Each row was made from one small tree. The marks that hang from a mark follow it in brackets, in the order of their numbers. Every link used is in the known rows. Write each row's tree.
Known rows:
j406{j209{j191} j374}: .09 .10 .21 -.01 -.14 .32 .39 -.22 .09 -.07 .18 -.14 -.11 -.10 -.14 .08 .15 .40 -.07 -.16 -.29 -.06
j341{j618{j152 j406{j209}}}: -.11 -.03 -.07 -.15 -.03 -.07 .06 -.06 .17 .39 .22 .04 -.06 -.06 -.16 -.08 .07 -.17 .20 -.08 .42 -.13
j618{j152{j315} j220 j406{j209 j374}}: -.03 .10 -.09 .05 -.10 .20 .01 .27 .01 -.15 -.14 .17 -.11 .12 -.01 -.13 .09 .07 -.07 .09 .21 -.13
j152{j209{j191 j406} j315 j374 j618{j220}}: .22 .00 -.08 -.17 .26 .20 -.19 .04 -.20 -.35 -.11 -.17 .14 .15 .13 -.20 -.40 .27 -.24 -.05 -.38 -.02
j406{j209}: -.12 .01 .03 -.07 .08 .05 .24 -.24 .28 .11 .14 -.18 -.07 -.12 -.20 .09 -.07 .17 -.01 -.23 -.14 .05
j185{j152{j209 j315 j374} j406}: .28 .01 -.11 -.12 .23 .00 .04 .11 -.02 .03 -.53 .30 .06 .16 -.06 .10 -.12 -.16 -.15 -.14 -.32 .28
j209{j191 j406{j374}}: .04 -.08 .29 .04 -.29 .24 .34 -.23 -.20 -.05 .14 -.18 -.03 -.01 -.08 .09 .30 .21 .07 -.10 -.12 -.08
j618{j152 j220 j406{j209 j374}}: -.12 .02 -.01 .01 -.17 .08 .03 .21 -.04 .00 .06 .10 -.05 .00 .04 -.07 .14 .11 .05 .24 .28 -.07
j152{j209 j315 j618{j406}}: .06 -.08 -.12 -.05 .45 -.06 -.03 .04 .14 -.04 -.06 -.07 -.10 .07 -.13 -.20 -.42 -.02 -.11 -.35 -.02 .11
j185{j152{j209 j315 j618} j220}: .18 .11 .00 .01 .13 -.31 -.04 .11 .25 .05 -.22 .15 .03 -.11 -.08 .03 -.66 -.39 -.16 -.23 -.17 .30
j152{j209{j191 j406} j374 j618{j220}}: .12 -.08 .02 -.20 .18 .08 -.17 -.03 -.27 -.19 .11 -.26 .19 .04 .19 -.13 -.37 .29 -.11 .13 -.31 .01
j209{j191}: -.04 .04 .25 .22 -.10 -.02 .14 -.40 .01 .02 .23 -.30 -.14 -.14 .00 .15 .18 .12 .13 .00 -.17 .13
j618{j220}: -.31 .01 .02 .30 .06 -.09 .03 -.07 .04 -.16 .17 -.16 .00 -.15 .10 .17 -.05 .01 .04 .08 -.11 .10
j185{j152}: -.10 .01 .14 .18 -.02 -.16 .06 -.07 .18 .19 -.09 .02 -.07 -.13 -.07 .17 .01 -.18 .14 -.05 -.07 .34
j341{j618{j152{j374} j220 j406}}: -.20 -.06 -.15 .11 .02 -.09 -.23 .27 -.08 .03 .12 .10 .05 -.02 .21 -.01 .05 -.24 .09 .25 .20 -.10
j618{j152 j220 j406{j209}}: -.17 .03 -.02 -.03 -.11 -.09 -.11 .02 -.01 .18 .10 -.04 -.06 -.01 .03 -.07 .08 .02 .17 .33 .42 .02
j341{j618{j152 j220 j406{j209 j374}}}: -.15 .03 -.10 -.04 -.10 .08 .09 .23 .02 .08 .20 .19 .02 -.05 -.02 -.07 .06 -.05 .09 .07 .36 -.25
j341{j618}: -.22 -.05 -.05 .15 .14 -.07 .19 -.13 .21 .07 .27 -.07 .00 -.19 -.11 .15 -.07 -.17 .09 -.30 -.04 -.04
j406{j374}: -.17 -.08 .05 .27 -.01 .10 .29 .04 .12 -.21 .09 -.02 -.08 -.10 -.05 .20 .06 .07 -.09 -.25 -.30 .01
j618{j152}: -.21 -.07 -.05 .19 -.10 -.24 -.08 -.14 .18 .09 .09 -.14 -.10 -.10 -.01 .12 .05 -.13 .15 .03 .08 .12
j185{j152{j374} j406}: .05 -.07 .02 .04 .00 .00 .17 .11 -.04 .16 -.25 .19 -.03 .02 -.03 .20 -.10 -.28 .05 .01 -.23 .35
j209{j191 j406}: -.02 -.05 .29 -.01 -.22 .05 .20 -.44 -.17 .14 .17 -.33 -.03 -.02 -.08 .08 .26 .12 .19 -.03 .00 .02

Write each row's tree:
-.03 -.10 -.24 .17 .35 .19 -.02 .21 .25 -.35 -.09 -.13 -.14 .04 .00 -.07 -.59 -.07 -.27 -.39 -.55 .13 -> j152{j315 j374 j618}
.16 .15 -.01 -.03 -.11 .20 -.23 .08 -.11 -.09 -.18 -.01 -.11 .17 .16 -.16 .14 .16 -.05 .36 .05 -.02 -> j618{j152{j315 j374} j220 j406{j209{j191}}}
-.02 .05 -.19 .04 .11 -.05 -.13 .28 -.03 -.12 -.03 .29 .09 .05 .06 -.10 .10 -.11 -.06 -.02 .26 -.26 -> j341{j618{j152{j209 j315} j220 j406{j374}}}
-.17 .04 -.16 .16 .02 -.10 -.14 .16 .02 .03 .05 .12 -.04 .01 .07 -.09 .04 -.31 .13 .06 .37 -.13 -> j341{j618{j152{j315} j220 j406}}
.15 .11 .01 -.02 -.16 .01 -.16 -.06 -.21 -.23 -.17 .02 .11 .11 .09 -.06 .22 .21 -.06 .16 .06 -.15 -> j618{j152{j209{j191 j406{j374}} j315} j220}
.04 .01 .14 .19 -.13 -.20 .01 .18 .10 .06 -.18 .17 .04 -.14 .12 .29 -.21 -.41 -.13 .08 -.35 .32 -> j185{j152{j374} j220}
.05 -.03 -.22 -.10 .11 -.07 -.37 .14 -.12 -.26 -.33 .06 .21 .18 .16 -.06 .00 .06 -.17 .14 -.10 -.07 -> j618{j152{j209{j406} j315 j374} j220}
-.14 .02 -.01 -.03 .08 .21 .27 .19 .01 -.01 .26 .14 .03 -.09 -.05 -.02 .02 .03 -.01 -.10 .13 -.24 -> j341{j618{j220 j406{j209 j374}}}
.05 .07 .08 -.06 -.18 .10 -.22 .02 -.19 .05 .02 -.09 -.06 .07 .20 -.09 .18 .19 .07 .50 .12 .02 -> j618{j152{j374} j220 j406{j209{j191}}}
.21 .05 .07 -.04 -.02 -.16 -.23 -.21 -.06 .12 -.18 -.03 -.12 .12 -.01 -.11 .31 .03 .08 .12 .23 .04 -> j618{j152{j209{j191} j315} j406}
.00 -.10 -.05 -.15 -.04 .03 -.11 .09 .07 .20 -.06 -.01 -.10 .09 -.01 -.07 .09 .02 .01 .13 .08 .04 -> j618{j152{j374} j406{j209}}
.06 -.05 .10 -.13 .04 .09 .06 -.05 -.25 -.20 .23 -.19 .15 -.04 .05 -.11 -.28 .32 -.04 .01 -.10 -.06 -> j152{j209{j191 j406{j374}} j618{j220}}
.44 .10 .21 -.15 -.11 -.07 -.06 -.03 -.13 .05 -.46 .18 .17 .08 .05 .10 -.04 -.18 -.21 .03 -.33 .16 -> j185{j152{j209{j191 j406} j315 j374} j220}
.06 -.04 -.09 -.04 .12 -.23 -.23 -.03 .07 .10 -.24 .06 -.08 .13 -.07 -.09 .18 -.09 .02 -.02 .25 .05 -> j618{j152{j209 j315} j406}
.10 -.04 .02 -.19 -.15 -.06 .04 -.16 -.09 .13 .16 .03 .14 -.04 -.07 -.01 .23 .05 .11 -.08 .16 -.26 -> j341{j618{j152{j209{j191 j406{j374}}}}}
-.11 -.04 .01 -.15 .13 .07 .25 -.11 .15 .29 .25 .00 -.05 -.10 -.21 -.03 .02 -.08 .12 -.24 .20 -.11 -> j341{j618{j406{j209}}}
.18 .02 -.06 -.15 -.08 .02 .02 -.12 -.03 .00 -.03 .09 .10 .05 -.12 -.06 .21 .01 .00 -.23 .09 -.30 -> j341{j618{j152{j209{j191 j406{j374}} j315}}}
-.10 -.06 -.08 -.06 -.09 -.17 -.15 .06 -.17 -.12 -.02 .04 .21 .02 .08 .02 .12 .11 .01 .18 .16 -.13 -> j618{j152{j209{j406{j374}}} j220}
